Each row was made from one small tree. The marks that hang from a mark follow it in brackets, in alphabetical order. Every link used is in the known rows. Write each row's tree.
Known rows:
nedom{diniv{dula{fulufab{beso} gakuvis} vinage{miza}}}: [-15.1  40.7  31.7 -24.7   5.3 -22.4   8.9  19.1  -2.1  36.3 -20.3 -12.9
 -24.0 -23.4 -25.1 -10.5  -2.0  -5.6 -16.3 -21.3   7.7]
gakuvis{nedom voluk}: [ -0.5  22.6   0.8 -74.9 -28.1  37.5 -10.9  44.5  23.3  26.9 -34.8 -33.9
 -24.5  -9.0  -1.6  10.4 -33.9  26.3 -17.7   2.6  -4.1]
diniv{dula{fulufab{beso} gakuvis{voluk}} nedom vinage}: [ -4.6  32.5  29.8 -19.8  10.4 -21.8   2.2   6.7   4.7  36.8 -30.9 -16.6
 -20.7 -15.3 -32.4  15.1  24.4 -15.8  -6.8 -18.1 -20.4]
miza{vinage{diniv{dula{fulufab gakuvis{voluk}} nedom}}}: [-13.6  28.8   5.6 -42.3   5.0  16.9  -3.0  16.5  11.9  46.5 -26.6 -23.5
 -34.4 -13.5 -20.8   8.4   5.8   0.0 -21.9 -17.6 -19.0]
vinage{diniv{dula}}: [-26.7  33.2   7.7 -75.6  -9.6  15.7   9.3  37.5   5.6  49.4  -5.0  -4.8
 -39.2 -14.9 -28.8 -13.2   2.4  15.5  -8.6   4.2   4.4]
vinage{diniv{dula{fulufab{beso} gakuvis{voluk}} nedom} miza}: [ -3.6  34.7 -11.3 -51.2  19.8   4.1  11.9  11.5  -4.5  26.1 -44.1  10.2
 -25.8 -34.9 -19.6   6.0  13.1  11.0  -5.4 -14.4  -6.4]
miza{vinage{diniv}}: [-24.3  39.7   2.0 -70.9 -16.8  16.8  -5.7  46.5  20.6  45.2  -8.0 -30.1
 -42.9  -4.5 -15.9  -9.3 -21.2  14.5 -33.0 -12.3  -2.8]
diniv{dula{fulufab{beso} gakuvis} nedom vinage{miza}}: [  2.6  40.3  18.2 -29.5   6.3 -41.3  10.2  15.8  -8.6  36.2 -34.5  -4.1
 -11.1 -18.5 -34.6  16.3  21.2 -13.2   5.0 -15.7  -8.2]
gakuvis{dula{fulufab} nedom{diniv{vinage{miza}}} voluk}: [ -5.2  14.0  15.6 -34.4 -29.9  30.6  -9.1  47.3   7.1  26.8 -61.1 -36.4
 -19.5 -12.9   4.4  -4.5 -28.0  18.4 -36.8 -10.4   4.0]
gakuvis{dula{diniv{vinage} fulufab{beso}} nedom voluk}: [ -8.2  21.6  13.9 -15.4 -20.6  27.6  -4.8  49.2   5.8  17.0 -43.0 -38.0
 -35.4  -9.7  -2.2  -3.0 -24.5   7.4 -42.8 -14.9 -13.3]
beso{fulufab{dula nedom{diniv{vinage}}}}: [-13.0  35.2   6.7 -39.6  10.1 -13.2   4.7  20.1   3.7  37.0 -11.4  -3.8
 -22.9  -7.7 -45.8 -11.9  -1.0  16.2 -44.7 -10.7   9.5]
vinage{diniv miza}: [-23.2  43.0 -12.4 -90.2 -13.5  12.2   0.4  47.8   9.0  25.8 -26.0  -2.2
 -36.1 -21.7  -6.4  -8.5 -17.0  30.2 -11.8  -7.8   8.3]
beso{fulufab{nedom{diniv{dula{gakuvis} vinage{miza}}}}}: [ -6.4  30.7  12.2 -42.3  10.5 -19.9   2.4  13.9   2.1  34.3 -26.3   3.4
 -12.4 -12.5 -25.4  -1.8   5.5   5.5 -17.2 -13.8   6.7]
nedom{diniv{dula}}: [-21.0  31.9  17.6 -62.8 -11.4  11.1   8.1  32.3   6.3  50.3   6.6 -18.6
 -36.1 -17.6 -38.9 -19.2 -11.2  12.5 -16.7   7.3  18.6]
nedom{diniv{dula{fulufab{beso} gakuvis{voluk}} vinage{miza}}}: [-16.1  30.8  34.5 -26.5   8.0  -6.5   3.6  13.1   3.2  30.9 -31.1 -18.0
 -26.8 -28.2 -16.3  -8.5  -2.4  -2.6 -22.6 -23.2   2.0]
dula{diniv fulufab gakuvis{nedom voluk}}: [-16.0  41.5   5.2 -23.8  -3.1  30.5 -15.0  34.6  16.0   2.5 -31.0 -35.0
 -36.8 -14.4  13.2  14.7 -34.4  13.8 -14.0 -28.4 -23.1]
fulufab{beso dula{diniv{vinage{miza}} gakuvis{voluk}} nedom}: [  6.8  43.0   3.4 -39.9  34.7   1.1  13.0  18.5 -13.7   8.8 -24.7 -19.6
 -16.5 -24.4 -24.6  -4.5 -18.0   8.1 -39.3 -21.1  -3.0]
vinage{diniv{dula{fulufab{beso} gakuvis} nedom} miza}: [ -3.0  43.7 -13.9 -49.9  17.1 -11.2  17.0  17.1  -9.6  31.0 -33.2  15.2
 -22.5 -30.1 -28.9   3.8  13.7   7.6   2.3 -12.6   0.6]
gakuvis{dula{fulufab}}: [-10.0  30.6  13.4 -39.5 -28.3  11.4  -3.4  56.0   3.5  27.7 -18.5 -30.8
 -40.7  -6.2 -20.2  -1.0 -16.6  11.7  -7.8   7.0 -17.2]
vinage{diniv{dula{fulufab} nedom}}: [-26.9  41.2  -7.6 -51.6  -2.2   1.5   9.5  29.3   1.1  49.7 -15.6   6.5
 -37.5 -17.3 -43.5  -0.2  20.0  12.4  -7.0  -5.2  -2.2]
beso{fulufab{dula{gakuvis} nedom{diniv{vinage{miza}}}}}: [  1.6  35.5   6.3 -40.8  20.9 -19.8   5.1  13.4  -1.7  23.3 -25.1  -2.9
  -9.6 -13.2 -27.2  -4.2  -6.8  14.0 -29.5 -18.2   5.7]
miza{vinage{diniv{dula{fulufab{beso} gakuvis{voluk}} nedom}}}: [ -5.0  31.5   2.8 -36.0  13.5  10.8   3.3  12.3   9.9  45.1 -23.7 -18.6
 -34.7 -17.7 -26.9   3.8   6.1  -3.9 -28.7 -19.1 -16.5]

Which tree is each row?
[-15.4  38.7  19.7 -34.9  -3.2  14.1 -15.5  28.4  21.2  10.3 -27.7 -33.2
 -39.3 -14.9   3.1  16.0 -19.7   9.5  -1.5 -18.7 -31.8]
dula{fulufab gakuvis{voluk}}
[-14.9  27.7  31.4 -70.9 -25.8 -14.4   3.8  39.5  -0.6  48.2 -23.2 -15.3
 -22.6 -10.7 -24.2   0.2   3.6   4.7  -4.7   2.3   3.1]
diniv{dula vinage{miza}}
[  2.7  32.0  24.6 -27.2  12.2 -14.2   6.5  14.9  -7.7  29.4 -45.4  -9.9
 -12.8 -20.4 -22.8  12.4   9.2  -6.2 -11.6 -16.1 -15.0]
diniv{dula{fulufab{beso nedom} gakuvis{voluk}} vinage{miza}}
[-14.8  29.3   7.1 -49.0  -1.4 -16.8   4.3  22.2   1.6  41.6 -25.2   8.6
 -20.4 -12.6 -36.5  -6.6   7.4  13.3 -29.0  -7.3  14.1]
beso{fulufab{nedom{diniv{dula vinage{miza}}}}}
[-12.7  42.3   2.0 -22.8  -9.2 -13.6   4.3  48.1  -8.7  17.7 -29.1 -17.4
 -36.0 -18.7 -25.3  -5.4  -3.1   2.7 -27.4 -15.5  -4.7]
gakuvis{dula{diniv{nedom vinage{miza}} fulufab{beso}}}
[-17.5  54.3   6.4 -53.8   3.6 -20.1  -7.0  32.8   4.8  11.8 -18.9 -22.3
 -22.3 -14.2  -2.5   6.6  -9.1   1.8  -3.8 -30.6  -3.0]
dula{diniv{nedom vinage{miza}} gakuvis}
[-43.1  59.1   7.3 -23.4 -10.3 -18.7  -9.5  41.1   9.5  24.9 -11.7 -17.8
 -46.5  -8.9 -29.1   5.4   3.1   5.1 -24.3 -31.6 -11.4]
dula{diniv{nedom vinage} fulufab}
[-23.4  60.8  -3.6 -22.5   9.2  -7.4  -7.0  31.2   7.3   9.1  -7.6 -18.8
 -40.6 -15.2 -15.8  11.9 -10.7   4.7  -1.1 -29.6 -18.8]
dula{diniv{nedom} fulufab gakuvis}
[-12.5  43.8   4.1 -75.2 -20.0 -25.7  -4.4  42.1   8.3  33.3 -31.5 -14.6
 -17.7 -10.2 -22.5   9.4   1.7  11.0  -9.1 -11.4   4.6]
diniv{nedom vinage{miza}}
[ 19.6  26.5  13.5 -50.8  13.2   9.0  10.2  17.3   1.2  20.1 -36.4 -29.7
  -5.5 -23.3 -11.5  -8.2 -31.4  11.4 -34.7 -14.9  11.2]
fulufab{beso dula{gakuvis{nedom{diniv{vinage{miza}}} voluk}}}
[  1.8  39.1  12.1 -51.4  -0.6   1.4   5.0  36.3  -6.0  16.9 -22.8 -32.3
 -11.7  -9.2  -4.8   2.8 -31.0  10.6 -16.3 -17.8   0.6]
fulufab{dula{diniv{vinage{miza}} gakuvis{nedom}}}
[-15.8  58.1 -10.8 -26.2   7.4  -4.6   8.8  34.6   3.2  30.1  -8.5  -5.4
 -34.1 -20.2 -49.6 -11.9 -15.2  14.3 -34.6 -13.5   9.1]
dula{fulufab{beso nedom{diniv}}}
[-11.0  18.3  17.0 -40.3 -25.2  32.6 -11.2  47.9  10.4  20.6 -33.0 -37.7
 -45.2 -13.9  -6.7   2.5 -17.3  15.9 -18.2   5.1 -24.5]
gakuvis{dula{fulufab} voluk}
[-24.2  50.5  22.1 -53.3  -3.5 -10.3  -9.4  39.3   8.3   9.0 -15.5 -29.9
 -30.3 -12.0   9.2   0.6 -22.9   3.1  -7.1 -30.1  -6.7]
dula{diniv{vinage{miza}} gakuvis}
[ -5.9  48.1  16.6 -14.0   0.1 -12.4  -0.6  28.7  13.5  24.5 -24.9 -25.7
 -16.4  -9.0 -12.1  -1.0 -26.0  -1.6 -18.5 -30.9   1.2]
dula{fulufab{beso} gakuvis{nedom{diniv{vinage}}}}
[-25.3  43.9  12.5 -17.3 -13.0   1.4  -1.9  55.9  -5.5  25.0 -17.4 -27.5
 -37.1  -3.0 -26.3  -5.5  -8.7   4.5 -29.1 -13.0 -11.6]
gakuvis{dula{diniv{vinage} fulufab{nedom}}}
[  3.1  36.4  -1.7 -40.1  24.8  -4.0   6.4  10.8   1.6  24.2  -6.7  -5.7
 -17.9 -12.1 -35.9  -6.3 -12.6  16.8 -26.3  -9.0   1.6]
beso{fulufab{dula{gakuvis} nedom{diniv}}}
[ -8.8  53.3   7.6 -15.5  -1.7 -15.1  -2.4  37.5   1.6   6.3 -35.8 -20.1
 -22.3 -14.4   3.5   8.2 -29.0   1.1 -17.3 -38.9  -7.7]
dula{diniv{vinage{miza}} fulufab{beso} gakuvis{nedom}}
[ -2.7  36.4 -11.0 -81.1   8.9  -0.5  11.8  22.3  -5.0  36.0 -28.1   6.1
 -15.2 -24.1 -19.0   2.3   9.3  12.5   9.9  -3.9   6.1]
vinage{diniv{dula{gakuvis} nedom} miza}
[-16.6  45.5  13.1 -26.7  12.9   2.2 -11.0  21.9   9.4  14.7 -43.7 -21.0
 -19.4 -19.5  -5.0   5.8 -14.4   9.9 -22.2 -34.1  -8.1]
dula{fulufab{nedom{diniv{vinage{miza}}}} gakuvis{voluk}}
[ -2.2  42.9  -3.5 -53.2  12.5   0.9  23.2  25.8  -5.9  47.8   3.7  -3.3
 -22.2 -21.7 -62.1 -21.2  -7.6   9.0 -30.9   6.2  25.3]
fulufab{beso nedom{diniv{dula}}}
[ -4.9  24.3  32.6 -54.1   0.8  -9.5  -4.2  13.2   9.8  42.8 -24.5 -27.7
 -13.6  -8.6 -22.3  14.0  19.6  -9.6   2.3  -8.1 -13.5]
diniv{dula{gakuvis{voluk}} nedom vinage}
[ -5.9  22.1  19.1 -33.1   5.0   9.0  -8.7  17.5  13.2  13.3 -27.6 -24.2
 -28.0  -6.9   0.6   6.9 -17.3  11.8 -30.4 -22.4 -18.0]
beso{fulufab{dula{diniv{vinage} gakuvis{nedom voluk}}}}
[-20.2  36.4  -8.0 -76.4  -2.1   6.3  11.8  30.1   3.3  52.3  -8.6   2.8
 -29.9 -16.1 -40.8  -6.3  15.7  14.3  -4.9   3.2   8.3]
vinage{diniv{dula nedom}}
